What can hang from each mark
borafas: bise zanum
fezumuf: bise
bise: borafas fezumuf mikav
setan: zanum
tinasa: zanum
nakipup: nikup
zanum: borafas setan tinasa
nikup: bise nakipup

Every row comes from one small tree of marks. The marks that hang from a mark follow it in brackets, in alphabetical order. Every link used is in the known rows. Which tree was each row made from?
Known rows
bise(borafas fezumuf): -1.79  0.81  1.63 -3.35  1.43 -0.02  0.62 -1.11  2.50 -0.58  2.96  1.34  3.37 -1.48 -0.86 -0.24 -1.27  0.41 -0.39 -4.71  2.82
fezumuf(bise(borafas(zanum(setan tinasa)))):  2.19  0.34  2.85  1.49  0.00  0.88  0.35 -1.21  1.59 -0.86 -3.19 -0.08  1.55  2.34  1.14  0.79  1.89 -1.02 -0.57  1.34 -1.89
zanum(borafas(bise) tinasa):  2.68 -0.89 -3.34  2.13 -2.21  0.35 -0.54  0.74 -1.51  0.77 -1.20  0.85 -1.03 -0.63  1.82  0.79  0.67  0.17 -0.95  3.25 -1.38
fezumuf(bise): -2.48  0.01  0.42 -4.36 -0.46  1.29  0.03 -0.56  0.29  0.94  2.19  2.09  1.23 -0.68 -1.88 -0.60 -2.35  0.39  0.55 -1.09  0.81
borafas(bise(fezumuf mikav) zanum(setan tinasa)):  2.41  0.32  1.45  2.96 -0.22 -2.61  0.03 -0.39 -0.89  0.27 -1.62 -2.12 -3.18 -1.97  0.02  0.07  0.97 -0.22  1.05  1.33  0.19
zanum(setan tinasa):  2.70 -0.41 -0.96  0.94 -1.59  1.11  0.59  0.19  1.36  1.05 -3.03 -0.24 -0.67  1.57  4.44  1.21 -0.03 -0.31  0.80  3.39 -5.95
nikup(bise(borafas fezumuf mikav)): -5.22  0.93  2.51 -5.08  3.92 -0.70 -0.19 -0.60  2.29 -0.17  6.04  0.89  2.97 -3.41 -4.43 -0.44 -2.75  0.56  1.05 -7.23  6.31
zanum(borafas(bise(fezumuf mikav)) setan tinasa):  4.16 -0.41 -2.80  2.95 -0.61 -0.64 -1.27  0.84 -2.45  0.92  1.00 -1.89 -1.62 -1.67 -0.44  1.07  0.12 -0.26 -0.21  2.62  1.00
fezumuf(bise(borafas mikav)): -2.41  0.72  2.62 -5.08  2.10  1.98 -0.37 -1.73 -0.57  0.01  3.77  2.51  2.94 -1.50 -4.06 -1.34 -2.06  0.45 -0.57 -4.56  4.62
bise(borafas fezumuf mikav): -2.09  0.93  2.31 -4.14  2.64 -0.02  0.17 -1.52  1.00 -0.21  3.81  1.30  2.53 -2.80 -2.67 -1.26 -1.84  0.57 -0.52 -5.87  4.63
bise(borafas(zanum(setan)) fezumuf mikav): -0.67  0.99  3.36 -0.32  2.19 -1.03  0.60 -1.68  1.34 -1.27 -0.07 -0.54  1.27  0.85 -1.04 -0.67  0.29 -0.31  0.09 -3.25  1.87
nikup(bise(mikav) nakipup): -7.87 -0.18 -0.13 -8.70  1.30 -0.16  0.54  0.91  1.04  1.70  4.58  1.86 -0.27 -2.04 -1.53 -0.60 -4.90  1.00  2.37 -4.07  2.56
nakipup(nikup(bise(fezumuf mikav))): -6.65 -0.14  2.82 -7.44  2.86  0.06 -0.67  1.15  0.79  1.91  4.42  1.45  0.67 -3.81 -3.78 -0.26 -5.81  1.48  0.76 -4.59  3.56
zanum(borafas(bise) setan tinasa):  4.77 -0.92 -4.03  4.33 -2.68  0.84 -0.60  1.32 -1.76  0.67 -2.24 -0.72 -1.32  1.86  3.07  1.90  0.94 -0.30  0.07  5.34 -3.41
fezumuf(bise(borafas)): -2.00  0.55  1.91 -4.15  0.81  2.01  0.12 -1.18  0.90 -0.31  2.73  2.56  3.72 -0.09 -2.36 -0.45 -1.63  0.31 -0.36 -3.39  2.83
bise(borafas(zanum(setan tinasa)) fezumuf):  2.32  0.60  2.54  2.52  0.65 -1.20  0.92 -1.03  3.30 -1.11 -3.03 -1.33  1.29  1.16  2.59  1.02  2.07 -0.85 -0.62  0.05 -1.91
zanum(borafas): -1.00 -0.67 -2.92 -1.52 -1.08  1.16  0.00  0.13  0.13  0.40  0.09  2.19  1.11  1.75  1.17 -0.04 -1.04  0.21 -0.97  0.99 -1.87
tinasa(zanum(borafas(bise(fezumuf)) setan)):  2.30 -0.09 -2.80  2.80 -2.80  0.87 -0.91  1.83 -1.60 -0.34  0.78 -2.75 -0.37  1.00 -0.08  1.24  2.65 -0.47  0.31  3.05 -0.81
setan(zanum(borafas)):  0.08 -1.13 -3.61  1.95 -0.37  0.68  0.08  1.32  0.08 -0.25 -0.89  0.42  0.48  3.50  1.38 -0.75 -0.90  0.09 -1.42  2.48 -3.72
fezumuf(bise(borafas(zanum(setan tinasa)) mikav)):  1.78  0.47  3.47  0.68  1.43  0.94 -0.06 -1.76  0.15 -0.54 -2.12 -0.13  0.76  0.99 -0.60 -0.09  1.39 -0.87 -0.76  0.18 -0.16
tinasa(zanum(borafas(bise) setan)):  2.50 -0.43 -3.40  3.16 -3.52  2.25 -0.70  1.71 -2.29 -0.31 -1.59 -1.50 -0.79  3.06  1.82  1.20  2.99 -0.42  0.50  4.47 -3.57

Which tree is each row?
 1.95  0.74  3.28  1.58  1.89 -1.11  0.48 -1.54  1.79 -0.83 -1.99 -1.27  0.50 -0.29  0.86  0.00  1.48 -0.72 -0.64 -1.08 -0.26 | bise(borafas(zanum(setan tinasa)) fezumuf mikav)
 3.82 -1.05 -3.58  2.50 -1.92  1.53 -0.19  0.89  0.36  0.78 -3.04 -0.13 -0.02  3.01  4.21  1.71  0.66 -0.68 -0.87  5.27 -5.93 | zanum(borafas setan tinasa)
 1.44 -0.55 -3.07  1.55 -2.73  2.93 -0.29  1.30 -0.08 -0.21 -2.20 -1.04  0.50  4.31  2.80  0.97  2.65 -0.79 -0.47  4.43 -6.04 | tinasa(zanum(borafas setan))
 2.98 -0.78 -2.88  4.21  0.51 -1.70 -1.18  1.50 -2.33  0.37  1.03 -1.95 -2.05 -2.42 -1.53 -0.71 -0.16  0.15 -1.61  2.05  1.06 | setan(zanum(borafas(bise(fezumuf mikav)) tinasa))
-8.21  0.85  3.39 -7.18  3.31 -2.21  0.90 -0.38  2.96 -0.47  4.61  0.88  1.54 -2.43 -3.40 -0.74 -2.80  0.51  1.03 -7.47  6.84 | nikup(bise(borafas(zanum) fezumuf mikav) nakipup)
-7.47  0.35  1.36 -8.51  2.58  0.54  0.64  0.18  1.53  0.53  5.00  2.24  2.11 -1.56 -1.91 -0.35 -4.14  0.90  1.37 -6.42  4.76 | nikup(bise(borafas mikav) nakipup)
-1.75  0.57  0.44 -2.67  0.58 -1.46 -0.28 -0.47 -1.68  0.90  4.30  0.61 -1.04 -4.53 -3.48 -1.13 -2.40  1.03  1.32 -3.47  5.02 | borafas(bise(fezumuf mikav))
 0.16 -0.01 -2.36  0.63 -2.19  0.37 -0.89  1.29 -1.35 -0.24  1.97 -1.03 -0.05 -1.41 -1.39  0.15  2.18  0.00 -0.53  0.94  1.22 | tinasa(zanum(borafas(bise(fezumuf))))
 0.34  0.25  2.53  0.88  0.35 -0.14  1.14 -1.61  2.71 -0.94 -4.08  1.43  1.12  0.79  3.10 -0.30  2.08 -0.28 -1.42 -0.54 -2.62 | bise(borafas(zanum(tinasa)))
-0.06  0.67  1.44  1.20  0.03 -2.51  0.19 -0.59 -1.35 -0.19  0.35 -1.25 -2.49 -0.97 -1.83 -0.44 -0.26  0.20  1.93 -0.93  2.40 | borafas(bise(fezumuf mikav) zanum(setan))
 2.66 -0.05  0.84  3.62 -1.03 -1.15  0.25 -0.54 -1.70  0.36 -3.92 -0.93 -3.72  0.06  1.94 -0.03  1.33 -0.14  1.26  2.88 -2.38 | borafas(bise(mikav) zanum(setan tinasa))
 3.35 -1.17 -3.44  4.68 -0.13 -0.26 -0.96  1.41 -2.96  0.44 -1.13 -0.78 -2.52 -0.30  0.30 -0.78  0.15  0.20 -1.58  3.64 -1.55 | setan(zanum(borafas(bise(mikav)) tinasa))
 3.03 -0.23  0.16  4.24 -2.33 -1.24  0.73  0.06 -0.23  0.00 -4.98 -1.02 -2.90  1.39  3.56  0.84  1.94 -0.30  1.40  3.89 -4.09 | borafas(bise zanum(setan tinasa))
 1.86  0.07 -2.17  1.92 -1.45  0.92 -1.38  1.33 -2.88 -0.07  1.79 -2.68 -1.17 -0.35 -1.85  0.42  2.06 -0.33  0.15  1.89  0.96 | tinasa(zanum(borafas(bise(fezumuf mikav)) setan))
 0.97 -0.16  0.65  2.19 -1.67 -1.62  0.73 -0.59 -0.03  0.13 -3.78  0.64 -2.65 -1.15  2.30 -0.18  1.47  0.22  0.51  1.91 -2.15 | borafas(bise zanum(tinasa))
-0.80  0.83  3.60 -1.26  1.67  1.00  0.10 -1.81 -0.19 -1.01 -0.14  0.70  1.63  2.05 -2.55 -0.74  0.10 -0.45  0.27 -1.93  1.89 | fezumuf(bise(borafas(zanum(setan)) mikav))
 0.44  0.51  0.76  1.92 -1.26 -2.42  0.65 -0.09  0.06 -0.44 -0.68 -1.22 -1.69  0.42  0.00  0.44  0.22  0.07  2.20  0.23  0.56 | borafas(bise(fezumuf) zanum(setan))
-2.83  1.11  3.81 -2.48  2.73 -1.46  0.65 -2.30  1.55 -1.18  1.13  1.08  1.58 -1.62 -2.34 -1.76 -0.17  0.23 -0.87 -5.34  3.96 | bise(borafas(zanum) fezumuf mikav)
 2.08 -0.35  0.56  2.85 -1.47 -0.48  1.13 -0.46  1.84  0.11 -5.83 -0.45 -1.63  2.72  4.77  0.66  1.63 -0.64  0.48  3.87 -6.64 | borafas(zanum(setan tinasa))
 2.10 -0.29 -2.77  2.41 -2.21  2.16 -1.20  1.24 -3.63  0.01 -0.48 -1.55 -1.62  1.73  0.05  0.26  2.45 -0.25  0.31  3.34 -1.73 | tinasa(zanum(borafas(bise(mikav)) setan))
-5.10 -0.01  2.20 -4.01  1.12 -1.09  1.42  0.16  3.98 -0.26 -0.77  1.09  1.05  0.03  1.91  0.67 -0.53  0.01  0.59 -2.68  0.36 | nikup(bise(borafas(zanum(tinasa))) nakipup)
-7.18  0.53  1.21 -8.03  2.01 -0.85  0.85  0.82  3.78  0.15  6.24  1.09  3.33 -2.21 -2.09  0.71 -3.87  0.68  1.53 -6.83  5.81 | nikup(bise(borafas fezumuf) nakipup)
 0.43 -0.50 -2.78  2.25  0.87 -1.49 -0.92  1.27 -2.60 -0.08  3.03 -1.19 -1.23 -1.31 -3.40 -1.32 -1.39  0.52 -0.81 -0.18  3.24 | setan(zanum(borafas(bise(fezumuf mikav))))
 2.32  0.33  2.67  2.09  1.15  0.31  0.67 -1.62  1.07 -0.73 -4.22 -0.19  0.12  1.85  2.68 -0.05  1.84 -0.64 -0.63  0.45 -2.93 | bise(borafas(zanum(setan tinasa)) mikav)
 2.24 -0.56 -3.80  2.28 -2.50  0.92 -0.44  1.14 -2.29  0.23 -0.20  0.15 -0.53  2.75  1.20  1.32 -0.33  0.11  0.85  3.15 -1.46 | zanum(borafas(bise) setan)
 3.62 -1.31 -4.10  5.55 -1.46 -0.24 -0.49  1.99 -1.50  0.12 -2.10 -0.80 -1.62  1.05  2.06  0.08  0.81  0.03 -1.45  4.74 -3.30 | setan(zanum(borafas(bise) tinasa))
-0.17 -0.24 -2.26  0.35 -1.61  1.79 -1.19  0.64 -3.52  0.11  0.68  0.02 -1.31 -0.68 -1.18 -0.96  2.01  0.26 -0.68  1.33  0.29 | tinasa(zanum(borafas(bise(mikav))))
-0.48  0.54  4.04 -1.37  1.92  0.49 -0.02 -2.32  0.30 -0.39 -1.03  1.56  1.09 -1.40 -1.93 -1.27  0.91 -0.33 -1.69 -1.85  1.82 | fezumuf(bise(borafas(zanum(tinasa)) mikav))
 2.66 -1.48 -3.71  3.83 -0.68  0.54 -0.06  1.47  0.58  0.25 -2.83 -0.40 -0.37  2.38  3.24 -0.10  0.50 -0.32 -2.22  4.68 -5.90 | setan(zanum(borafas tinasa))
